Every row comes from one small tree of marks. The marks that hang from a mark follow it in brackets, in the order of their numbers. Every link used is in the known rows. Which tree was each row made from?
Known rows:
K_11(K_256 K_416(K_530)): [-12.7  -5.8  -2.7  -7.6  15.7 -17.7  11.3   7.5  28.5  -8.9  11.6 -24.4
 -35.9   5.8  43.9   3.3  -2.3   7.6 -12.8  -1.5  36.3  -6.7  20.1  11.5
  24.1 -23.6]
K_740(K_530(K_416(K_11(K_256)))): [ -6.3  -1.8  -7.0  -8.3  17.3 -15.7  18.6 -16.8  35.4 -10.7  -2.4 -30.1
 -28.0   2.1  31.1   2.2  -0.3   1.0  -8.9  -7.7  42.4  -6.2   8.3  18.8
  16.3 -33.6]
K_416(K_11(K_256(K_518)) K_530(K_740)): [ -8.1 -21.4  -3.2  -6.2  20.2 -26.5   8.2   4.3  44.3 -33.1   3.8 -34.9
 -31.8   4.7  30.8   5.1   1.8  -4.0 -11.2  -6.0  44.1 -22.8  15.8   8.8
  13.0 -31.3]
K_740(K_530): [ -8.7   2.0  -8.3  -9.5  10.6 -13.8  -2.1  -4.8  21.8   9.0   2.3 -11.4
 -17.9   9.8   7.0   1.7   4.1  19.3  -8.9   3.0  23.8   6.4   8.4   8.1
  21.9 -19.1]
K_636(K_4(K_455) K_637(K_518(K_256))): [  1.9 -21.1   2.0 -24.8  -8.9 -18.7 -63.7   1.4 -38.8   7.4   5.8   8.2
 -13.0  15.8   7.2  10.9  -4.3  19.9   4.7  13.5  -3.9  -0.6   2.0 -18.0
  62.5   1.3]
K_530(K_416(K_11(K_256(K_518))) K_740): [ -9.8 -12.9  -2.6  -4.7  21.5 -18.3   9.9  -6.9  38.8 -25.1   2.9 -41.2
 -28.9   6.3  32.8   2.6   4.9  -7.4  -5.1  -8.1  46.3 -18.6  15.0  13.5
   4.2 -35.7]
K_636(K_4 K_637(K_88 K_518(K_256))): [ 11.2  -6.6  -2.4 -22.8  -4.0 -12.2 -59.4  15.2 -26.4  -4.6  10.8  19.4
  -6.2  15.3   2.5  19.9  -5.5  16.3   4.7  13.1  -3.2 -20.5  15.8  -9.1
  66.0   1.3]
K_740(K_530(K_416(K_11(K_256(K_518))))): [ -5.9 -13.0  -5.2  -8.4  17.1 -22.0  14.6 -11.5  37.9 -24.2  -1.1 -25.8
 -31.5   4.0  35.7   0.6  -0.1  -3.1  -6.4  -5.4  38.6 -14.3  11.8  13.3
  17.2 -34.2]
K_636(K_4(K_455) K_637(K_518(K_256(K_11)))): [  0.2 -20.0   3.7 -22.3  -7.3 -23.4 -60.7   4.0 -33.6   5.3   6.4  -0.3
 -20.5  13.8  23.7  10.9 -13.3  18.8   4.0  14.5  -1.5  -3.7   2.2 -15.2
  57.7  -1.0]
K_4(K_455 K_636(K_637(K_88 K_518(K_256(K_11))))): [  3.8 -19.5  -2.6 -22.7  -8.4 -19.9 -63.3  10.9 -31.8   2.3  11.2   3.1
 -12.7  15.7   6.6  15.4 -10.3  28.4   7.8  30.9  -1.2  -7.9   8.2 -13.6
  54.8   1.4]
K_530(K_416(K_11) K_740): [-12.7   0.7  -6.8  -2.1  20.1  -6.4   9.8 -10.8  38.3  -0.4   1.9 -40.8
 -19.1   4.9   8.1   6.6   6.4   1.2  -7.5 -13.4  48.2   3.2   9.1  20.8
  -0.9 -37.7]
K_256(K_11(K_416)): [-15.0  -1.9   1.4  -3.8  14.1 -16.9  -2.2   8.8  24.0   4.4  13.5 -25.9
 -35.1   8.8  39.4   2.7 -13.5  14.4 -10.8   3.5  23.3   4.5  18.1  11.1
  10.4 -22.8]
K_518(K_256(K_11) K_637): [ -1.0  -5.0   5.1  -5.1   2.1 -39.6 -21.7   4.8  -0.8  -9.0  14.0  -7.9
 -32.1   7.9  48.9  -1.0 -17.8   8.1 -13.5  20.9   7.2 -13.4  16.7  -0.8
  33.1 -10.4]
K_11(K_256(K_518) K_416(K_530)): [-12.4 -20.1  -0.7  -7.6  15.9 -26.7   6.7  14.4  31.7 -25.6  13.1 -18.4
 -40.1   8.0  50.1   1.6  -1.9   2.4 -10.3   1.7  31.8 -17.0  24.3   4.7
  24.6 -24.5]
K_637(K_88 K_518(K_256(K_11)) K_636(K_4(K_455))): [  5.2 -23.0  -3.9 -22.9 -12.2 -18.9 -64.8  35.4 -20.6   3.2   8.3 -12.5
  -3.9  20.4  20.1  12.1 -13.0  15.8  12.4  34.0  -7.5 -12.5   9.3 -14.0
  62.6   0.9]
K_518(K_637): [ -1.6  -4.4   0.7  -8.0   4.8 -29.2 -27.5   2.7  -4.8   0.1   9.7   8.8
 -19.7  14.1  -0.1   4.0  -2.0  18.4 -13.3  14.4   1.4   5.8  17.8  -3.6
  28.2 -13.5]
K_636(K_4(K_455) K_637): [ -2.3 -13.9   1.1 -21.2   1.1  -8.1 -52.7  -0.4 -35.6  22.8   1.3  12.9
 -15.5  18.4 -18.2   8.7   2.2  30.9  -1.8   7.2 -10.5  19.7   3.1 -11.8
  41.0  -1.8]
K_4(K_455 K_636): [ -9.1 -20.4  -2.9 -19.2  -2.8  -9.0 -39.0  -0.8 -17.2  22.1   3.6  -8.4
 -13.8  20.2 -18.0  -1.5   7.6  32.8  -1.0  22.3  -4.2  23.4   1.8 -10.2
  25.8  -3.9]
K_455(K_4(K_636(K_637(K_88)))): [  0.2   1.7  -2.1 -23.8   4.6   6.9 -52.2  13.7 -26.7  15.3   9.3  20.0
 -10.9  19.9 -35.4   9.1  11.6  33.6  -6.2  13.6 -16.3  10.3  10.4  -7.2
  35.9   1.2]
K_636(K_637): [ -3.8  -4.6   2.9 -13.1  10.7 -11.4 -30.6  -4.0 -10.9   5.4  11.3  11.6
 -18.0  13.6  -5.9   8.8  -0.4  24.5  -8.9   3.4   4.9   3.5  14.2  -3.2
  27.6 -10.5]
K_637(K_88 K_518(K_256) K_636): [  5.5 -16.0  -4.3 -18.5  -5.5 -17.1 -48.2  29.9  -4.5  -9.8  17.0  -4.4
   1.9  18.7  13.6  11.9  -5.5  10.9   7.0  29.8   4.3 -24.8  19.0  -9.5
  55.4  -4.1]
K_518(K_256(K_11(K_416(K_530))) K_637(K_88 K_636(K_4))): [  2.3  -6.6  -3.5 -10.5   2.1 -29.5 -32.9  40.5  -0.9  -5.3  15.9  -4.9
 -21.8   6.9  45.0   8.9 -17.7   7.8 -13.0  21.3  13.8  -6.3  21.3   4.4
  50.3  -9.7]
K_11(K_256(K_518(K_637)) K_416(K_530)): [ -7.6 -19.0  -0.1  -6.3  13.3 -40.3  -2.9  16.6  20.8 -31.4  14.0  -5.4
 -41.4   6.4  49.0   3.3  -5.5   1.8 -15.7   7.2  27.9 -14.9  27.6   1.4
  31.5 -24.5]

Which tree is each row?
[-17.4   1.0  -4.4   0.1  14.5 -21.5  12.9  10.7  40.0  -1.9  14.8 -45.5
 -35.7   0.2  64.7   2.2  -9.3   2.5 -12.7  -0.3  52.1 -11.0  13.9  18.5
  16.9 -25.0] | K_518(K_256(K_11(K_416(K_530(K_740)))))
[  7.2 -24.6  -5.7 -25.8 -14.1 -13.9 -68.1  32.9 -26.4   5.9   7.6  -2.8
   4.6  22.8   2.9  11.9  -3.2  16.9  13.5  33.3  -9.5  -9.5   9.1 -17.2
  68.1   3.3] | K_637(K_88 K_518(K_256) K_636(K_4(K_455)))
[ -3.1   9.1  -9.2   2.1  11.1 -35.8  -3.4  26.1  27.4 -11.4  15.8 -20.9
 -30.2   0.3  54.8  13.4 -14.1   3.5 -12.6  13.0  43.7 -19.3  25.4  17.3
  33.4 -23.3] | K_518(K_256(K_11(K_416(K_530(K_740)))) K_637(K_88))
[ -4.9 -12.3   2.5 -11.1  -1.7 -28.0 -24.6   5.3  10.6 -12.1  13.9 -22.5
 -23.8  10.4  45.5   4.7 -15.2   5.6  -0.1  15.8  15.7 -22.8  13.0  -2.8
  37.7 -13.2] | K_637(K_518(K_256(K_11)))
[ -1.2 -26.3  -0.2 -12.5   2.5 -34.7 -51.6  44.2 -10.5  -7.5  12.2   3.6
 -24.4  17.8  24.7   8.9 -15.6  16.5  -3.3  28.1  -5.6   4.6  23.1  -9.9
  38.9 -12.0] | K_256(K_11(K_416) K_518(K_637(K_88 K_636(K_4(K_455)))))
[ -8.0  -8.7  -4.8  -6.2  20.3 -19.0  12.8  -2.1  41.3 -17.7   2.1 -39.8
 -27.5   2.6  25.1   6.4   1.4   0.5 -13.6  -8.5  47.9 -13.6  12.0  14.9
  12.2 -29.9] | K_416(K_11(K_256) K_530(K_740))
[ -3.0 -17.2   0.8 -23.9   0.7 -10.9 -53.6  -1.0 -22.7   0.8  13.0  11.6
  -9.4  15.7 -16.3   9.8   2.1  27.8  -5.2  12.6   4.0   6.8   9.4 -11.8
  38.2  -3.7] | K_4(K_636(K_637(K_518)))
[-20.9 -10.7  -4.6   0.9  20.2 -26.1   8.0  20.9  48.9 -15.1  13.3 -35.0
 -38.8   4.8  46.2   5.6  -6.5   5.1 -11.6  -3.7  47.1  -6.3  20.2  13.7
   4.7 -33.1] | K_256(K_11(K_416(K_530(K_740))) K_518)
[ -0.1 -13.4  -2.6 -14.0  -0.3 -21.2 -37.6  36.6   8.2 -12.3  21.4 -19.1
 -11.2  13.0  45.0  12.4 -18.2   7.1   3.9  26.6  17.9 -23.9  22.4  -0.9
  47.9 -11.4] | K_637(K_88 K_518(K_256(K_11(K_416))) K_636)
[  3.2  -5.4  -1.0 -26.8  -4.0  -2.4 -61.0  14.7 -29.7   2.4  13.2  15.1
  -8.7  17.4 -13.2  10.8   6.2  23.9  -1.0  19.6 -11.1  -7.5   9.2 -12.4
  54.5   4.2] | K_455(K_4(K_636(K_637(K_88 K_518(K_256)))))
[  0.7 -22.0  -3.2 -14.8   9.2 -31.0 -27.3  39.9   5.3 -25.7  12.7   4.6
 -26.7  12.3  33.0   8.4  -4.1   5.6 -11.2  15.4  13.6 -12.7  28.8  -3.2
  47.0 -14.9] | K_11(K_256(K_518(K_637(K_88 K_636(K_4)))) K_416(K_530))
[-17.3 -16.9  -0.5  -1.4  15.6 -27.4   2.9  19.5  39.7 -17.7  14.4 -22.3
 -41.8   6.7  45.6   4.8 -11.7   6.5 -11.3   1.3  30.4  -6.4  22.0   9.0
  12.5 -29.1] | K_256(K_11(K_416(K_530)) K_518)
[-11.4  -5.4  -7.6  -3.5  18.5 -13.5   8.1   0.0  43.7  -6.5   2.7 -34.4
 -20.5   3.1   3.5   9.5   3.5   5.3 -13.9 -11.3  46.1   0.9   9.6  17.1
   7.5 -33.2] | K_416(K_11 K_530(K_740))
[-19.8   3.2 -10.5  -1.6  19.1 -10.7  11.9  10.6  41.2   7.0  10.7 -32.6
 -25.0   4.3  20.0   7.7   6.8  11.0 -13.8  -9.5  53.3  10.1  15.4  18.8
   9.8 -31.5] | K_11(K_416(K_530(K_740)))
[  1.1 -15.1  -4.9  -7.1  18.1 -26.6 -13.0  14.9  22.8 -30.5   6.4 -23.4
 -17.2   9.0  22.2   9.6   1.5  -4.8  -5.3   6.9  35.5 -20.2  22.6   7.7
  19.7 -30.8] | K_530(K_416(K_11(K_256(K_518(K_637(K_88 K_636))))) K_740)
[  6.8  -3.8  -0.5 -14.0   1.7 -23.4 -43.3  12.8  -8.3 -14.7  16.3   6.4
 -16.0  10.7  25.7  20.9 -16.8  14.1   3.7  17.2   9.3 -31.2  20.9  -3.8
  51.9  -7.8] | K_636(K_637(K_88 K_518(K_256(K_11))))
[  2.8 -11.1   0.1  -4.5   6.9 -39.8 -31.6  25.4   8.1 -23.3  11.9   9.3
 -28.4  15.4  20.1  11.1 -14.9  13.2  -5.0  23.8  -4.2 -19.7  29.6  -4.1
  28.2 -16.1] | K_256(K_11 K_518(K_637(K_88)))
[  1.1 -27.9   2.7  -8.3  12.1 -41.2  -6.2   4.9  23.1 -41.8   6.0  -6.9
 -36.2   5.7  30.6   5.4  -9.0  -3.0 -15.7   4.9  19.3 -21.2  21.0   0.5
  27.9 -25.9] | K_416(K_11(K_256(K_518(K_637))) K_530)
[  6.9   1.0  -3.2 -19.2   6.1  -1.6 -48.2  13.2 -22.7  10.7   6.1  24.3
  -9.0  17.8 -22.7  17.8   0.9  27.2  -2.1   6.6 -10.0   0.9  17.2  -3.4
  44.2  -1.6] | K_636(K_4 K_637(K_88))
[  9.1  -8.3   1.1 -14.6  -3.2 -29.1 -50.8  32.8 -18.9  -2.5  13.0   3.5
 -14.2  14.8  29.5   5.2 -16.5  13.0  -7.6  31.6  -9.7 -11.2  18.7  -6.1
  51.4   0.7] | K_518(K_256(K_11) K_637(K_88 K_636(K_4)))
[ -4.7 -18.3  -3.3  -4.2  11.1 -38.3 -24.2  43.9  20.4 -23.8  18.2   0.0
 -28.8   9.7  33.6  12.5 -16.0   9.3 -12.1  18.8  17.9  -7.9  30.7   2.4
  29.8 -24.4] | K_256(K_11(K_416(K_530)) K_518(K_637(K_88 K_636)))
[  2.8 -29.4   0.1 -18.4   3.2 -32.2 -46.3  35.9 -17.9 -14.4  10.6   5.5
 -23.9  19.5  30.0   4.8  -5.2  12.3  -2.3  27.7  -4.2  -6.6  24.4 -14.0
  49.8  -7.3] | K_11(K_256(K_518(K_637(K_88 K_636(K_4(K_455))))) K_416)
[  1.6  -2.9  -2.7 -26.8  -0.4   2.1 -62.6  15.9 -28.1   6.9  10.2  19.4
  -6.7  19.9 -33.6  13.9   9.2  30.4  -1.4  15.4 -13.2   4.1  10.4 -11.6
  46.0  -0.3] | K_455(K_4(K_636(K_637(K_88 K_518))))
[  0.7 -21.2   5.6 -11.6   7.5 -39.9 -24.8   7.2  -1.6 -28.3  10.3   5.2
 -31.7  16.0  30.4  -1.2  -3.6   8.0  -8.8  19.1  -0.6 -21.7  24.1 -11.7
  32.6 -11.1] | K_11(K_256(K_518(K_637)))
[ -9.0 -11.3   1.7  -9.1   1.8 -26.8 -16.9   9.6  17.4 -12.2  18.2 -27.7
 -29.0   7.2  60.1   5.3 -17.7   2.7  -2.4  12.0  27.7 -19.0  15.9   2.3
  36.0 -17.9] | K_637(K_518(K_256(K_11(K_416))))
[  7.7 -14.4  -4.7 -18.9  -4.7 -20.6 -63.6  30.2 -32.7  14.5   4.4  18.1
  -1.9  23.0 -23.0  10.7  -0.5  27.3  -2.1  30.5 -20.0  15.3  14.6 -13.4
  49.6  -1.5] | K_518(K_637(K_88 K_636(K_4(K_455))))
[ -3.5 -15.2   0.1  -9.3  14.5 -20.8   6.5  -2.9  30.0 -21.0   3.5 -23.9
 -31.1   5.0  25.3   5.1  -5.4   2.4 -13.0  -2.6  27.5 -13.6  14.3   9.9
  21.0 -25.5] | K_416(K_11(K_256) K_530)
[ -2.1  -2.6  -8.3  -6.6   2.2 -24.7 -12.7  26.5  29.0 -17.7  16.3 -21.2
 -23.5   5.5  49.2  19.1 -17.3   2.7   1.9  13.7  33.3 -30.1  24.1  10.1
  45.9 -21.5] | K_637(K_88 K_518(K_256(K_11(K_416(K_530)))))
[ -0.2 -19.5   0.1 -24.7  -4.9 -13.9 -65.3   1.9 -37.3  12.2   2.7  13.2
 -10.3  18.8 -16.6  15.0  -0.7  27.0   4.5   9.3  -6.3  12.0   3.2 -17.4
  53.4  -3.3] | K_636(K_4(K_455) K_637(K_518))
[-11.6 -13.3  -4.2  -3.5  18.8 -39.0   2.9  17.6  30.8 -28.9  13.0 -19.4
 -38.2   4.6  49.7   4.5   0.8   0.1 -16.4   1.5  46.8 -14.8  25.7   6.1
  23.1 -29.0] | K_11(K_256(K_518(K_637)) K_416(K_530(K_740)))
[  9.0  -4.8  -4.3 -22.8  -0.1  -7.5 -60.9  15.7 -24.4   0.5   7.6  24.5
  -3.9  18.1 -21.4  24.0  -2.0  23.4   4.2   8.8  -5.9  -6.8  17.4  -8.8
  56.6  -3.6] | K_636(K_4 K_637(K_88 K_518))
